What can hang from each mark:
Z746: Z21 Z115 Z443 Z493
Z115: Z225 Z676 Z746
Z439: Z19 Z225
Z225: Z21 Z115 Z439 Z473
Z473: Z19
Z708: Z19
Z30: Z443
Z21: Z225
Z19: Z439
Z676: Z65
Z493: Z676
Z443: Z30

Each row was made from one small tree. The marks that hang from a mark follow it in brackets, in the order of their numbers. Every link used is in the known rows. Write each row's tree.
In the rows, zero is written as 128.
Known rows:
Z708(Z19(Z439(Z225(Z21 Z473)))): [123 139 112 160  83 101 120 114 174 133 125 130 135 201 153 103  95 156
 134 174 132 107 170 136 123 143 136  84 141 100 120 103 133  91 108 203
 124 159 101  69 119 108 166 106 181 114]
Z746(Z115 Z443(Z30)): [151 167 179 186 160 110 148 148 134 106 108 101 140 173 124 125 138 167
 147 173 129 144 130 115 150 120 116 140  76  82 112 141 132 106 136 112
  70 130 148 151 151 160 154 121 148 132]
Z746(Z443): [139 160 151 190 172 119 148 140 154 129 116 106 124 174 118 111 136 144
 152 139 153 131 131 138 141 134 143 128  82 104 113 146 115  94 112 134
  81 139 120 148 129 141 149 121 170 129]
Z746(Z21 Z443): [145 155 166 191 170 114 130 137 136 124 114 107 127 158 107 117 139 136
 145 146 156 135 133 141 149 137 117 129  77  88 114 166 129 110 102 115
  57 122 129 161 144 146 163 124 176 132]
Z115(Z225 Z676(Z65)): [113 135 152 165 201  96 162 153 169 115 123  95 112 149 156 107  81 129
 170 110 123 135 131 151 122  95 174 112  84 125 125 101 118  80 120 158
 138 124 113 133 126 110 145 146 161 142]
Z746(Z443 Z493(Z676(Z65))): [116 136 162 171 173 117 162 163 152 140  95  90 114 151 116 125 103 130
 151 146 145 123 153 146 165  92 122 132  68 129 130 136 145  79 121  90
 109  95 124 157 153 131 138 112 176 132]
Z19(Z439(Z225(Z21 Z115(Z676) Z473))): [ 90 143 117 165  86 117  98 160 196 115 141 140 107 206 164 111  80 133
 156 178 103 104 158 155 122 106 138 101  92  84 134  99 113  54 126 214
 146 110 123  59 138 102 167 106 221 134]
Z708(Z19(Z439(Z225(Z115 Z473)))): [105 136 120 171  72  95 115 128 167 108 121 133 121 200 153 112  98 165
 108 163 119 114 172 111 133 150 137  81 109  70 121 105 132  67 121 188
 138 159 113  85 136  95 167 105 193 138]
Z225(Z21 Z115 Z473): [125 148 144 180 120 123  78 129 195 112 157 125 102 191 128 116  96 136
 136 170 122  94 144 150  98 113 130 125 100 101 158 108 106  86 122 187
 125  93 150  90 126 119 179  90 206 125]
Z746(Z21(Z225) Z115(Z676) Z493): [128 166 205 133 180 108 137 158 149 108 100  90  67 172 147 109  99 129
 127 141 143 131 125 110 155 114  98 111  71  95 117 142 165 103 117  64
  45  69 129 161 165 142 136 145 162 149]
Z19(Z439): [135 150 146 159 164 120 140 145 148 101 109 119 131 185 151  98 110 149
 145 135 141 121 145 140 153 139 146 118  87  97 118 128 134  86 103 153
  97 146 116 102 126 109 156 119 153 145]
Z746(Z21(Z225) Z443 Z493(Z676(Z65))): [127 127 176 156 169 108 162 154 127 136  94  78  93 136 122 129  90 105
 159 151 150 130 157 129 167  99  82 124  65 120 119 130 157  95  93  62
  68  78 119 182 183 142 150 128 187 110]
Z30(Z443): [146 152 156 172 166 129 140 136 177 114 119 123 125 151 120 110 142 139
 151 136 162 127 123 142 131 130 154 135 104  92 148 133 111  90  99 158
 113 135 122 111 117 129 153 141 141 120]
Z676(Z65): [133 137 156 166 187 105 149 141 146 120 127 111 128 157 134 114  96 140
 157 135 145 119 144 160 121 107 143 129  90 131 145 114 119 101 115 136
 109 128 115 122 136 123 153 110 142 127]
Z473(Z19(Z439(Z225(Z21)))): [116 121 114 156 143 118 112 151 168 143 108 144 130 219 166 124  95 149
 162 158 121 109 165 137 137 141 151  90 123 108 120 100 124  70  84 173
  84 149  94  67 138 132 179 123 158 124]
Z746(Z493): [129 166 166 154 191 108 140 137 161 119 104 113  98 180 121 104 115 153
 127 135 150 109 133 121 144 127 137 122  94 108 137 124 141  88 122 110
  77 107 118 145 142 135 149 127 160 133]
Z115(Z676 Z746(Z21 Z443 Z493)): [106 168 159 194 180  89 161 150 163 148  77 106  88 175  95  84 140 138
 140 151 143 144 123 119 165 130 137 121  62  66 107 183 147  91 118  97
  76  69 140 175 128 132 159 145 186 164]
Z439(Z19 Z225(Z21 Z115)): [100 132 119 163 103 121 100 168 171 125 147 134 113 182 149 154  80 159
 164 157 123 111 176 139 110 135 139 114 119  98 124  61 105  68 100 172
 104 118 100  96 120 145 182 114 183 102]
Z19(Z439(Z225(Z21 Z115 Z473))): [112 125 120 156  76 115  89 142 188 111 138 145 119 204 157 123  82 142
 148 177 103 110 157 151 123 125 127 100 107  86 137  86 125  67 105 203
 123 127 117  68 144 111 181  93 208 122]
Z443(Z30): [133 167 162 185 184 104 144 134 133 100 113 123 126 173 128 107 124 172
 143 159 141 121 136 101 134 133 135 141  86  95 133 117 120  99 129 154
 102 131 135 140 150 137 157 120 145 113]
Z225(Z21 Z115(Z746) Z439(Z19) Z473): [ 88 133  94 192  91 113  86 157 214 122 150 139  99 195 106 136  90 145
 158 173 103  96 170 151  99 139 144 120 103  81 153  94 102  90 106 202
 148  83 151  79  67 113 180  87 201 123]
Z19(Z439(Z225(Z115(Z676)))): [ 91 148 132 157 129 110 131 172 168 109 120 137 105 195 173 110  94 149
 152 147 110 122 156 123 144 125 153 100  71  77 119 106 123  46 119 175
 132 134 105  95 138 102 153 124 182 143]
Z439(Z19 Z225(Z115 Z473)): [ 79 137 123 179  88 125  93 167 172  98 140 127 117 176 141 151  89 170
 123 153 119 116 169 122 119 142 138 109 115  88 125  75 106  63 136 183
 127 130 112 120 134 143 175 112 198 119]
Z439(Z19): [112 159 139 176 158 128 128 162 145 108 124 108 133 169 134 130 102 168
 142 126 157 120 159 131 133 145 153 129 107 109 114 110 114  88 121 146
  97 133 110 130 102 145 160 129 148 134]
Z115(Z225 Z676 Z746(Z443(Z30) Z493)): [108 166 146 196 184  70 197 141 175 137  69 109  91 166 123  83 132 160
 157 148 107 156 119  85 163 121 166 122  68  54  87 133 143  70 129 138
 114 101 147 181 129 135 159 162 192 144]
Z708(Z19(Z439(Z225(Z115(Z746))))): [114 132 107 171  91  85 142 131 170 121  98 138 106 212 153  94 103 172
 137 146 110 138 172  96 144 175 168  81  98  52  98 100 142  64  93 178
 133 155 103  91 103  81 157 111 161 151]
Z708(Z19(Z439(Z225(Z21 Z115(Z676))))): [103 142 111 161  97  97 125 144 173 131 123 133 105 208 170 103  85 150
 153 165 114 101 179 126 122 130 152  80 101  77 120 105 118  59 105 194
 137 130 107  61 102  83 154 117 184 131]
Z225(Z473): [124 157 155 181 152 123 113 129 172 100 134 116 117 180 126 111 117 153
 121 147 147 120 129 135 124 130 143 125  99 114 139 129 123 101 138 167
 117 131 129 128 136 133 154 108 173 134]
Z115(Z746(Z21)): [128 145 152 180 172 104 127 132 158 110 108 122 103 185 108  90 129 152
 144 143 146 145 129 117 140 158 147 135  82  79 118 148 147 108 101 137
  87 103 127 144 125 123 160 122 149 150]
Z708(Z19(Z439)): [137 151 135 169 144 103 149 125 142 112  99 112 133 191 148  91 118 168
 127 135 149 117 166 119 147 155 154  97 106  89 114 136 135  91 103 155
 105 160 115  96 103  92 148 124 148 147]
Z493(Z676): [120 153 149 167 172 144 127 151 160  98 126 103 109 184 131 110 106 152
 148 142 156 122 141 111 149 138 152 135  79 125 131 126 137  88 125 144
 134 123 118 134 132 123 118 111 151 134]
Z21(Z225(Z473)): [129 154 158 167 147 126 129 125 167  99 133 110  96 174 146 108 104 132
 133 138 148 121 128 120 116 134 128 117 103 114 121 103 120 104 118 159
 101 130 118 137 149 135 156 111 175 113]
Z708(Z19(Z439(Z225(Z115(Z676))))): [ 94 148 125 171 109  95 138 149 161 119 109 127 107 197 169 101  96 160
 134 144 119 114 174 105 138 142 158  73  86  70 109 117 121  57 117 178
 142 148 102  84 119  84 145 127 177 149]

Write each row's tree:
[106 127 126 186 160 101 113 127 182 130 112 136  80 201 115 118 116 126
 133 155 123 117 140 112 126 162 127  93  93  76 139 145 128 119  89 149
  92 107 135 127 134 132 174 120 176 125]  Z115(Z746(Z21(Z225(Z439 Z473(Z19)))))
[109 171 132 207 177 111 165 154 178 140 104 113 103 189 117  81 136 140
 166 137 139 152 120 127 136 133 176 129  70  81 102 161 118  79 124 157
 121 114 125 147 100 126 137 132 170 159]  Z115(Z676 Z746(Z443))
[101 139 143 162 182  95 151 161 167 124 145 115  68 158 153 125  80 103
 177 132 107  96 156 153 107  83 123 104  55 113 162  98 100  83  99 150
 129  94 129 109 127  94 145 110 176 102]  Z21(Z225(Z115(Z676(Z65)) Z439))
[126 129 115 154  88  95 117 123 167 131 121 134 117 203 164 112  90 156
 152 164 118 105 180 126 124 145 138  81 115  81 122  90 124  67  85 181
 116 142 110  63 109  89 169 105 177 116]  Z708(Z19(Z439(Z225(Z21 Z115))))
[ 94 141 134 205 128 100 133 158 172 135 110 131  82 180 122 109 125 139
 158 163 111 156 136 115 144 140 147 113  61  46 101 148 127  70 112 147
 108  97 118 156 139 132 164 132 200 151]  Z439(Z225(Z115(Z676 Z746(Z21 Z443))))
[115 127 115 165  62  96  97 120 183 122 130 137 120 205 155 116  88 154
 129 184 111 105 178 130 116 141 129  77 122  80 133  93 122  73 105 206
 137 143 119  58 121  96 176  96 202 121]  Z708(Z19(Z439(Z225(Z21 Z115 Z473))))
[127 128 117 142 179  84 149 122 213 145 109 122  72 185 113 103  98 130
 170 141 105 113 120 138 132 135 158 104 104  97 132  96 150  99  75 146
 106  94 133 117  89 112 156 130 171 114]  Z115(Z225(Z21 Z439) Z746(Z493))
[114 147 111 161 154 120 121 162 167 128 145 120 124 175 119 147  95 142
 170 151 137  86 169 160 115 130 136 121 115 116 147 103 105 104  91 165
 101 114 123  89  74 134 159 113 159  95]  Z225(Z21 Z439(Z19))
[111 139 148 208 180  89 161 156 152 143 106 107 112 156 110  95 123 125
 175 148 133 158 135 159 140 109 142 131  58  85 119 171 128  98 110 131
 107  87 126 155 126 122 161 130 173 163]  Z115(Z676(Z65) Z746(Z21 Z443))
[ 91 128 147 193 160 106 113 153 180 124 128 117  86 182 161 126  78 123
 139 142 111 101 161 133  98  86 137  99  78 108 155 111  85  64 129 168
 140  94 136 109 158 117 174 122 200 142]  Z21(Z225(Z115(Z676(Z65)) Z473(Z19)))
[135 113 167 160 135 110  86 147 169  98  92  99 136 195 151 127  93 148
 112 143 102 138 139 135 170 141 137  92  98  72 108 145 157  98 116 128
  83 134 145 102 158 128 180 150 177 190]  Z746(Z21 Z115(Z225(Z473(Z19(Z439)))))
[ 61 148 111 182  83 123  81 180 194 125 157 127 103 189 149 142  76 148
 149 172 112 106 171 139 100 109 143 108 113  93 134  84  98  60 140 208
 150  96 110  91 117 134 174 114 215 120]  Z439(Z19 Z225(Z21 Z115(Z676) Z473))
[110 133 117 189 143 116  66 133 206 135 153 143  98 211 117 140 102 134
 135 178 105  67 158 151 102 117 133  98 106  96 184 127  91  89 106 185
 124  94 159  68 114 117 180  91 202 117]  Z225(Z21 Z115 Z439 Z473(Z19))
[ 76 146 114 167 112 121 105 182 177 128 145 127 101 183 156 144  76 152
 171 159 116 106 175 134 105 119 151 114 107  97 126  78  97  57 119 185
 126 102 102  95 104 133 166 124 189 117]  Z439(Z19 Z225(Z21 Z115(Z676)))
[115 134 117 184 161 116  87 129 200 142 139 140 113 208 115 133 107 134
 142 171 123  75 149 154 110 120 133 101 117 118 172 136 103 108 109 184
 115 110 141  75 114 134 173 101 177 110]  Z225(Z21 Z439 Z473(Z19))
[104 127 116 181  90 109  95 134 215 124 145 147  92 210 130 109  95 150
 156 182 102 129 134 130  99 136 150 110 109  82 134  83 122  77 115 204
 141 105 120  97 128 120 174  88 200 122]  Z439(Z225(Z21 Z115(Z746) Z473))
[ 96 136 116 174 136 108 123 158 186 103 140 102 122 156 129 147  88 153
 142 128 120 111 151 141 131 134 155 102 117 101 127  95 112  96 120 176
 133 144 123 118  95 132 163 133 187 118]  Z115(Z225(Z439(Z19) Z473))
[117 135 122 180 155  78 159 124 216 140  99 111  82 166  95 108 122 134
 138 141 104 134 115 130 154 134 154  99  93  73 116 130 147  91 111 141
 113 116 143 154 111 129 157 131 211 129]  Z115(Z225(Z439 Z473) Z746(Z443 Z493))
[108 151 124 156 161 121 147 164 149 113 133 109 100 165 140 145  91 136
 164 126 144 107 166 126 127 144 130 112 102 112 121  94 112 100  90 143
  84 133 107 123  97 137 152 122 150  88]  Z21(Z225(Z439(Z19)))
[124 145 119 191 168 101 159 140 203 149 113  99  94 182 135  84 114 124
 195 135 118 153 113 142 125 124 187 118  94  83  91 129 122  77  97 181
 126 112 129 130  83 122 150 149 188 146]  Z115(Z225(Z21) Z676 Z746(Z443))
[ 94 142 123 189 126 122  81 155 201 127 123 138 113 226 156 109  85 137
 135 164 104  84 171 149 121 108 153  99  90  84 153 138  99  57 125 204
 143  90 156  49 120 103 188 114 211 168]  Z225(Z21 Z115(Z676) Z473(Z19(Z439)))
[116 136 127 172 127 110  83 132 206 116 164 133  98 192 113 131  96 126
 148 184 109  79 144 163 101 110 120 114  93 102 179 114 100 101 110 192
 133  93 156  79 110 114 167  79 205 102]  Z225(Z21 Z115 Z439 Z473)
[121 141 133 189 156 128  85 127 191 136 131 130 120 212 129 115 104 143
 133 161 138  94 145 140 108 128 146 113 125 118 152 132 106  92 121 182
 109 110 133  89 130 139 180 108 181 132]  Z225(Z21 Z473(Z19))
[125 144 151 177 139 113 124 117 166 106 118 113  83 180 125  92 111 134
 139 150 143 143 121 113 124 154 126 122  94  78 114 133 144 116 102 148
  94 102 126 152 144 129 169 116 180 133]  Z115(Z746(Z21(Z225(Z473))))
[135 134 142 160 143 109 109 120 197 109 144 104 113 174 140 109  89 138
 152 148 126 118 118 150 110 125 157 116 123 115 130  97 124  94 112 190
 124 126 133 112 126 128 166 122 194 119]  Z115(Z225(Z21 Z473))
[ 74 149 124 193 112 108 116 155 210 115 128 139  78 206 138 101 103 150
 134 160 105 139 129 113 116 133 169 107  84  71 125 106 118  61 148 201
 166 109 115 119 129 110 151 110 200 148]  Z439(Z225(Z115(Z676 Z746) Z473))
[125 130 197 134 166 118 122 170 143 103  98  78 108 158 117 136  81 134
 134 157 141 129 149 136 169  99  94 130  66 124 144 139 179 103 128  50
  88  66 135 150 175 127 131 109 146 159]  Z746(Z21 Z115 Z493(Z676(Z65)))
[ 97 136 131 183 144 121 104 142 181 127 121 137 117 208 139 127 110 161
 113 154 135 117 144 112 124 144 153  98 127 111 131 116 117  78 136 171
 111 154 103 120 162 154 170 121 172 128]  Z439(Z225(Z473(Z19)))
[124 122  95 166  81  87 127 125 183 133 111 141 104 217 156  96  96 161
 157 163 104 126 177 117 121 167 156  82 110  60 107  91 135  68  78 195
 131 136 108  66  89  81 168 104 172 134]  Z708(Z19(Z439(Z225(Z21 Z115(Z746)))))
[ 86 149 132 176 107 116  89 151 205 122 160 137  88 194 146 121  90 135
 148 175 111 108 143 142  96 105 142 108  98 100 147  99 104  67 137 208
 149  98 121  93 139 123 160 102 215 114]  Z439(Z225(Z21 Z115(Z676) Z473))
[131 134 112 151 108  98 140 127 157 134 116 128 132 200 163 106 101 159
 155 157 136 108 171 133 128 152 144  87 133 100 110 100 136  83  84 179
 104 161  91  73 110 104 158 113 155 109]  Z708(Z19(Z439(Z225(Z21))))
[124 142 123 155 121  96 151 131 144 120 103 122 130 192 160 104 112 165
 131 141 143 126 167 109 146 161 153  79 116  89 102 112 141  80 104 164
 105 182  85 101 121 107 146 126 144 127]  Z708(Z19(Z439(Z225)))
[130 124 141 182 152 111 118 149 205 126 116  94 124 184 121 148 117 137
 137 144 103 128 128 141 150 127 147  86 101  93 120 146 120 100 123 132
  96 147 153 120 128 152 153 134 179 148]  Z746(Z115(Z225(Z439 Z473(Z19))) Z443)
[ 99 148 129 191 158 104 139 139 212 109 120 106  87 180 138  85 102 145
 142 128 116 153 107 116 127 137 197 109  92  82 105 124 129  80 142 194
 168 122 128 138 106 109 143 143 185 166]  Z115(Z225(Z473) Z676 Z746)
[113 139 133 162 117 122 106 133 190 124 150 134 115 190 139 123 103 144
 150 176 135 115 135 145 107 128 132 113 127 123 137  92 121  93 123 190
 113 129 104 102 146 142 165 102 184  98]  Z439(Z225(Z21 Z473))
[122 116 114 173 162 106 100 127 214 138 138 126 104 195 128 132  92 128
 152 151 107  91 134 145 114 126 160  90 125 114 150 114 106 100  97 192
 125 125 137  86 113 129 173 127 192 112]  Z115(Z225(Z21 Z439 Z473(Z19)))
[101 167 142 197 165  99 155 152 192 142  90 117  72 190 112  92 127 141
 141 144 117 132 133 115 150 117 155 119  54  57 117 152 127  59 126 127
 110  72 148 151 114 118 151 130 204 170]  Z225(Z115(Z676 Z746(Z443 Z493)))
[137 143 177 145 156 126 150 166 177 110  92  62  99 161 133 128 102 139
 144 134 128 147 121 110 190 122 142 118  77 103  90 126 171  77 124  71
  93 115 139 169 147 148 114 143 172 159]  Z746(Z115(Z225) Z443 Z493(Z676))
[113 125 140 170 161  97 129 140 197 130 147  99 111 157 152 110  66 118
 175 146 114 119 128 182 102  76 157 116 104 131 145 101 111  87 128 198
 155 103 127 104 127 111 162 128 196 131]  Z115(Z225(Z21 Z473) Z676(Z65))
[ 93 136 109 182 101 122  79 158 192 117 161 128 109 180 114 155  85 142
 151 169 107  78 178 163 104 120 124 118 108  95 167  95  91  94 110 191
 132  92 147  74  89 125 180  92 202 103]  Z225(Z21 Z115 Z439(Z19) Z473)
[110 161 134 199 155 108 159 152 179 130 115 109  69 188 142  91 119 123
 176 131 118 148 132 107 125 129 157 119  54  62  94 126 110  67 104 151
 117  99 132 147 111 118 150 129 195 143]  Z21(Z225(Z115(Z676 Z746(Z443))))
